Each row was made from one path, in order. Every step used is in the known rows, and no mark comes twice. Write each row's path.
Known rows:
bigat -> runo -> zifu: [ 0.26 -0.84 -0.69  1.30 -0.02 -2.46  2.25 -0.64 -1.42  0.74  2.58 -2.69
  1.86 -0.68 -4.77 -0.16 -1.22 -2.00 -3.37  1.97  0.17 -0.43 -0.83  0.05]
darak -> seme -> runo -> zifu -> bigat -> tizim: [ 1.39 -1.19  1.15  3.46  0.13 -5.18  1.43 -0.98  1.12  1.58  0.98 -2.21
  0.11  0.97 -3.73 -1.35 -2.28 -0.40 -3.56  3.40  0.23 -0.85 -0.70 -0.50]
seme -> runo -> zifu: [ 1.63  0.49 -1.15  3.30 -0.11 -4.57  0.42  0.11  0.89  1.21  2.22 -1.43
  0.61  0.03 -3.69 -1.57 -0.44  0.97 -1.54  1.13 -0.50 -1.01  1.43 -0.12]
tizim -> bigat -> zifu: [ 1.95 -1.06  1.32  1.57 -1.46 -1.29  1.09 -1.81 -1.27 -1.08  0.91 -1.60
 -0.50  0.15 -4.48 -1.23  0.64 -2.71 -1.09 -0.70  0.15  0.69 -2.15 -0.56]
dunim -> seme -> lovi: [ 0.46 -1.09  1.83  1.28  1.12 -2.65  1.15  0.84  2.54  2.39  2.16 -0.71
  1.31 -1.05 -3.71 -0.83  1.15 -1.51 -0.49 -0.25 -0.07 -3.90 -0.68  0.34]
dunim -> seme -> runo -> tizim -> bigat: [ 0.67 -0.87  0.66 -0.01 -0.09 -3.71  1.11 -1.35  1.13  0.16  2.99 -0.78
 -0.76  0.14 -3.84 -0.55 -0.16 -1.26 -1.06 -0.27  1.83 -2.87  2.10 -1.54]
zifu -> bigat -> tizim -> runo -> seme -> dunim: [ 2.27 -2.18  1.90  0.90 -1.98 -2.78  2.49 -2.11 -0.86  2.50  0.40 -1.84
 -0.51 -0.53 -5.09 -0.03 -0.96 -0.83 -3.12  1.39  2.76 -2.26 -0.37  1.43]
runo -> zifu: [ 0.40  0.72  1.27  2.88  0.24 -1.72  1.29 -0.51 -0.17  0.10  1.07 -2.51
  0.29  0.02 -3.94 -1.37 -0.64 -0.92 -2.71  1.39 -0.49 -0.69 -0.86  0.92]
zifu -> bigat: [ 1.36 -2.49  1.43  3.44 -1.41 -1.19  2.28 -0.61 -1.48  0.95 -0.50 -1.29
  0.52  0.55 -4.47  0.22  0.40 -0.54 -3.65  0.78 -0.06 -1.98 -1.58  1.34]
zifu -> runo -> seme -> dunim: [ 1.61 -2.75  0.05  4.11 -0.80 -3.14  2.22  1.79  2.16 -0.02  1.82 -2.12
 -2.19  1.17 -7.06 -1.12 -0.10  1.02  1.06  0.94  1.32 -2.66  1.03  1.86]
runo -> seme: [ 0.90 -2.55  2.17  1.42  1.62 -2.16  0.79  0.50  1.21  0.17  1.08 -1.15
 -0.23 -0.21 -4.10 -2.22  0.28 -0.73 -0.75  1.91 -0.69 -3.03 -1.09  0.05]
bigat -> zifu -> runo -> seme: [ 1.63 -2.10  0.52  4.50  1.24 -1.29  1.99  1.21  1.56 -1.26  1.53 -2.94
 -0.98  0.97 -6.06 -2.32  1.10 -1.16  1.24 -0.03 -0.58  0.29  0.01  0.06]
zifu -> bigat -> tizim -> seme -> runo: [ 2.49 -3.50  0.64  1.54 -0.84 -5.09  1.60 -0.79 -2.84  1.63  1.31 -1.12
  1.43 -0.68 -2.37 -0.11 -2.60 -0.52 -2.53  1.08  0.31 -2.37 -2.62  1.00]
tizim -> runo: [ 2.58 -1.09 -0.80  0.69 -0.50 -2.14  0.27 -1.13 -0.79  0.71  0.99 -0.74
  0.75 -0.61 -4.94  0.35 -1.30 -1.03 -1.58 -0.03  2.13 -1.16 -1.62  0.60]
darak -> seme -> runo -> tizim -> bigat: [ 1.72 -2.36  0.44  0.70 -0.76 -4.48  0.03 -1.23  3.38 -0.67  1.95 -0.74
 -1.25  1.01 -4.68 -0.77 -1.88 -1.15 -2.28  1.15  1.00 -1.60 -0.70 -2.18]
bigat -> zifu: [ 2.14 -0.32  0.31  2.81  0.92 -0.24  0.73 -0.10  0.60  0.28  0.83 -1.26
  0.66 -0.50 -4.31 -1.76  0.88 -1.89 -0.42 -0.56 -1.03  0.21 -2.19  0.03]
zifu -> runo -> tizim -> bigat: [ 0.68 -3.45 -0.03  1.91 -3.13 -2.11  2.23 -1.62  0.39 -3.54  1.53 -3.09
 -2.39  1.63 -6.88  1.40 -0.84 -1.78 -2.18 -1.24  1.40 -0.16 -0.49  0.29]
bigat -> zifu -> runo -> tizim -> seme: [ 1.77 -1.39  0.03  2.94  0.68 -0.71  1.95  0.61  1.15 -2.21  2.54 -3.15
 -0.36  0.13 -5.00 -1.21 -1.49 -2.24  0.14 -2.03 -0.12  0.60 -1.84  0.20]
darak -> seme -> lovo: [ 1.87 -2.49  0.17  1.00  0.65 -1.53 -0.15  1.42  3.54  1.84 -0.10 -0.97
 -0.03 -0.59 -5.37 -1.68 -3.09 -0.44 -2.27  1.44  1.55 -4.44 -5.57  0.40]
tizim -> bigat -> zifu -> runo -> seme -> darak: [ 1.11 -1.32 -0.05  2.12 -0.62 -3.28  2.35 -0.68 -0.04 -1.38  1.60 -2.52
 -1.55  2.89 -6.74 -2.76  0.72 -1.48  0.49 -0.43  1.51  0.59  0.75 -0.73]
dunim -> seme -> runo -> zifu: [ 0.55  1.47  0.36  2.80  1.95 -4.07  1.26  0.45  0.60  1.91  2.82 -1.35
  0.60  0.10 -3.09 -2.15 -0.27  0.20 -0.32  1.57  0.85 -2.48  2.58 -0.27]
dunim -> seme -> tizim: [ 0.79 -1.08  1.82  0.06  1.79 -2.65  2.06  0.96  1.91  2.33  2.72 -0.84
  0.06 -0.33 -2.92 -0.04  0.34 -1.68 -0.23 -0.37 -0.21 -5.28 -2.62  0.26]
runo -> zifu -> bigat -> tizim -> seme: [ 0.52 -0.68  3.19  2.17 -0.43 -2.73  2.78 -1.52 -3.30  0.56  0.97 -3.54
  0.99 -0.42 -2.29 -1.01 -2.77 -1.91 -4.33  1.91 -0.06 -1.05 -2.59  1.65]
darak -> seme -> tizim -> bigat: [ 1.67 -3.04  2.40 -0.09 -0.77 -4.18  1.22 -0.25  2.60  0.33  1.81 -1.17
 -1.37  0.98 -3.88  0.17 -1.39 -2.29 -1.92  0.77 -0.23 -3.44 -5.33 -0.87]

Write each row's path:
[ 1.57  1.29  0.15  1.53 -0.33 -2.00  0.98 -1.56 -0.92  0.60  1.40 -2.47
  0.60 -0.39 -4.50 -0.58 -1.57 -1.16 -2.70  0.70  1.88 -0.09 -0.35  0.57]	tizim -> runo -> zifu
[ 0.92 -4.11  0.36 -1.22  0.81 -3.79  2.43  0.95  1.74  1.98  3.83 -1.57
  1.10 -1.00 -4.24  0.04  0.13 -2.11 -1.59  1.03 -1.06 -4.27 -2.53 -1.13]	bigat -> runo -> seme -> tizim
[ 1.99 -1.65  0.94  0.27  0.89 -2.43  0.59 -0.62  0.36  0.68  1.42 -1.22
  0.12 -0.51 -4.67 -1.33 -0.67 -0.97 -0.98  1.11  1.76 -2.21 -0.51 -0.19]	tizim -> runo -> seme
[ 0.67 -3.44  0.92  0.12 -1.03 -1.64  3.40 -0.91 -1.95  0.51  2.28 -2.23
  2.08 -0.86 -3.96  0.99 -2.10 -2.53 -4.84  0.35  0.68 -2.25 -2.03 -0.05]	zifu -> bigat -> runo -> tizim -> seme
[ 0.58 -2.06  1.83 -0.47 -0.83 -4.63  2.58 -0.70  1.57  0.71  3.31 -2.82
 -0.30  0.68 -4.14  0.28 -2.06 -3.15 -3.41  1.81  0.08 -2.37 -4.07 -1.55]	darak -> seme -> tizim -> bigat -> runo -> zifu
[ 0.04  0.94 -0.43  0.33  2.82 -3.05  1.32  0.21  0.20  2.48  1.48  0.04
  1.10  1.59 -4.53 -2.30 -0.47 -0.65 -0.06  0.94  2.37 -3.43  0.39  0.43]	dunim -> seme -> darak
[ 1.10 -3.41  3.23 -0.89 -0.66 -3.85  1.87 -0.18  1.90  0.27  2.50 -1.63
 -1.54  0.13 -3.45 -0.79  0.88 -1.76 -1.18  0.16 -1.05 -4.44 -2.69 -0.96]	runo -> seme -> tizim -> bigat
[ 0.52 -1.00  3.46  1.92 -1.26 -3.56  2.60 -1.08 -1.02  1.57  1.61 -3.51
  1.69 -1.12 -2.28 -0.86 -1.59 -1.94 -4.51  0.79 -0.91 -1.52 -2.57  1.34]	runo -> zifu -> bigat -> tizim -> seme -> lovi
[ 1.38  0.83  1.17  2.70 -1.59 -1.53  2.44 -1.98 -2.11  1.08  0.50 -2.94
  0.69  0.19 -4.56 -0.03 -0.89 -0.88 -4.45  0.84  2.05 -0.14  0.45  0.94]	tizim -> runo -> zifu -> bigat
[ 0.67 -1.94  0.74 -1.22 -2.54 -4.27  3.09 -1.29 -0.41  0.75  3.76 -2.84
  0.14 -0.30 -3.94  1.37 -0.45 -2.96 -3.49 -0.22 -0.33 -2.34 -3.02 -0.87]	seme -> tizim -> bigat -> runo -> zifu
[ 0.56 -2.16  1.63 -0.56 -2.30 -1.25  1.11 -2.75  0.58 -2.17  1.21 -1.78
 -1.35  0.04 -4.78  0.54 -0.56 -2.69 -3.58 -0.77  0.73 -1.14 -1.61 -0.69]	runo -> tizim -> bigat
[ 1.78  0.03  1.51  0.52  0.78 -3.58  1.29 -0.02  3.43  1.71  2.37 -2.29
 -0.32  0.36 -3.87 -0.35 -2.30 -1.83 -2.46  1.04  0.62 -2.41 -3.83 -0.63]	darak -> seme -> tizim -> runo -> zifu
[ 1.03 -3.62 -0.25  2.09 -1.64 -1.88  3.25 -0.77 -2.69  1.53  0.92 -1.65
  2.02 -0.11 -5.18  1.33 -0.10 -1.51 -4.35  1.35  0.50 -1.70 -1.34  0.56]	zifu -> bigat -> runo
[ 2.50 -2.18 -0.80  2.78  1.13 -4.99 -0.46  0.92  2.82  1.31  1.47  0.17
  0.26  0.74 -4.26 -1.51 -1.83  0.41 -0.54  2.29  0.16 -2.19 -1.27 -0.87]	darak -> seme -> runo
[ 2.53 -1.63  0.61 -0.89 -0.49 -3.50  0.70 -1.77  0.53  1.89  1.55 -1.29
 -0.54 -1.36 -4.95 -0.72 -1.91 -1.36 -0.97  1.40  2.78 -2.23 -1.28  0.93]	bigat -> tizim -> runo -> seme -> dunim
[ 1.13  0.31  0.75  0.64  0.55 -2.60  1.31 -1.38  1.67  0.17  3.10 -1.25
 -0.62  0.03 -3.79 -1.60  0.68 -2.02 -0.35 -1.16  1.30 -1.26  2.22 -2.25]	dunim -> seme -> runo -> tizim -> bigat -> zifu
[ 1.93 -1.70 -1.61  1.17 -0.50 -3.41 -0.04 -0.45  3.06  0.39  2.34 -0.34
  0.12 -0.40 -4.38 -0.27 -0.33  0.09 -1.89 -0.69 -0.28 -1.86  0.77 -1.03]	seme -> runo -> tizim
[ 1.47  0.01 -0.07  4.47 -1.32 -4.10  1.94 -0.31 -0.30  1.74  1.36 -1.91
  0.62  0.60 -3.74 -1.07  0.27  1.19 -3.29  1.16 -0.37 -0.97  2.11  0.24]	seme -> runo -> zifu -> bigat
[ 0.84 -3.04 -0.90  2.89 -1.24 -1.43  1.90 -0.21  1.86 -2.36  1.48 -2.72
 -1.50  1.09 -6.73  1.07 -0.89 -1.02 -1.67 -0.99  0.50 -0.67 -0.60  0.82]	zifu -> runo -> tizim
[ 1.56 -1.28  1.76  1.86  0.30 -2.34  1.11  1.06  2.55  1.80  1.57 -0.68
 -1.03 -0.41 -4.99 -2.44  0.24  0.40  0.04  1.60  0.59 -3.86  0.10  1.12]	runo -> seme -> dunim
[ 0.25  0.21  2.45  4.17 -1.05 -1.12  2.93 -1.02 -1.46  0.65  0.15 -3.10
  0.35  0.66 -3.97 -0.80  0.10 -0.65 -4.63  1.53 -0.36 -0.79 -0.05  1.27]	runo -> zifu -> bigat
[ 2.13 -2.87  1.35  2.24 -0.90 -3.63  2.24  0.36  2.94 -0.83  2.25 -2.66
 -2.15  1.96 -5.38 -0.16 -0.70 -2.54 -0.35 -0.47 -0.21 -1.16 -4.28 -0.97]	darak -> seme -> tizim -> bigat -> zifu -> runo
[ 1.93 -2.18  0.10  3.50 -2.38 -1.95  2.03 -1.07 -1.49 -2.50  1.21 -2.80
 -1.59  1.48 -6.25 -0.39  0.37 -2.10 -0.13 -1.17  0.77  1.44 -1.18  0.13]	tizim -> bigat -> zifu -> runo
[ 1.69 -0.56  1.25 -0.08 -0.32 -1.68  0.89  0.22  1.99  0.52  2.77 -0.95
 -0.11 -1.47 -3.69 -0.90 -2.83 -1.08 -1.39 -0.79  1.10 -3.33 -2.24  1.18]	runo -> tizim -> seme -> dunim
[ 0.41  1.05  1.27  3.86  0.85 -3.69  2.58  0.04 -0.48  2.44  2.00 -1.88
  0.60  0.61 -3.21 -1.63  0.38  0.42 -1.93  1.61  0.99 -2.54  3.30  0.01]	dunim -> seme -> runo -> zifu -> bigat
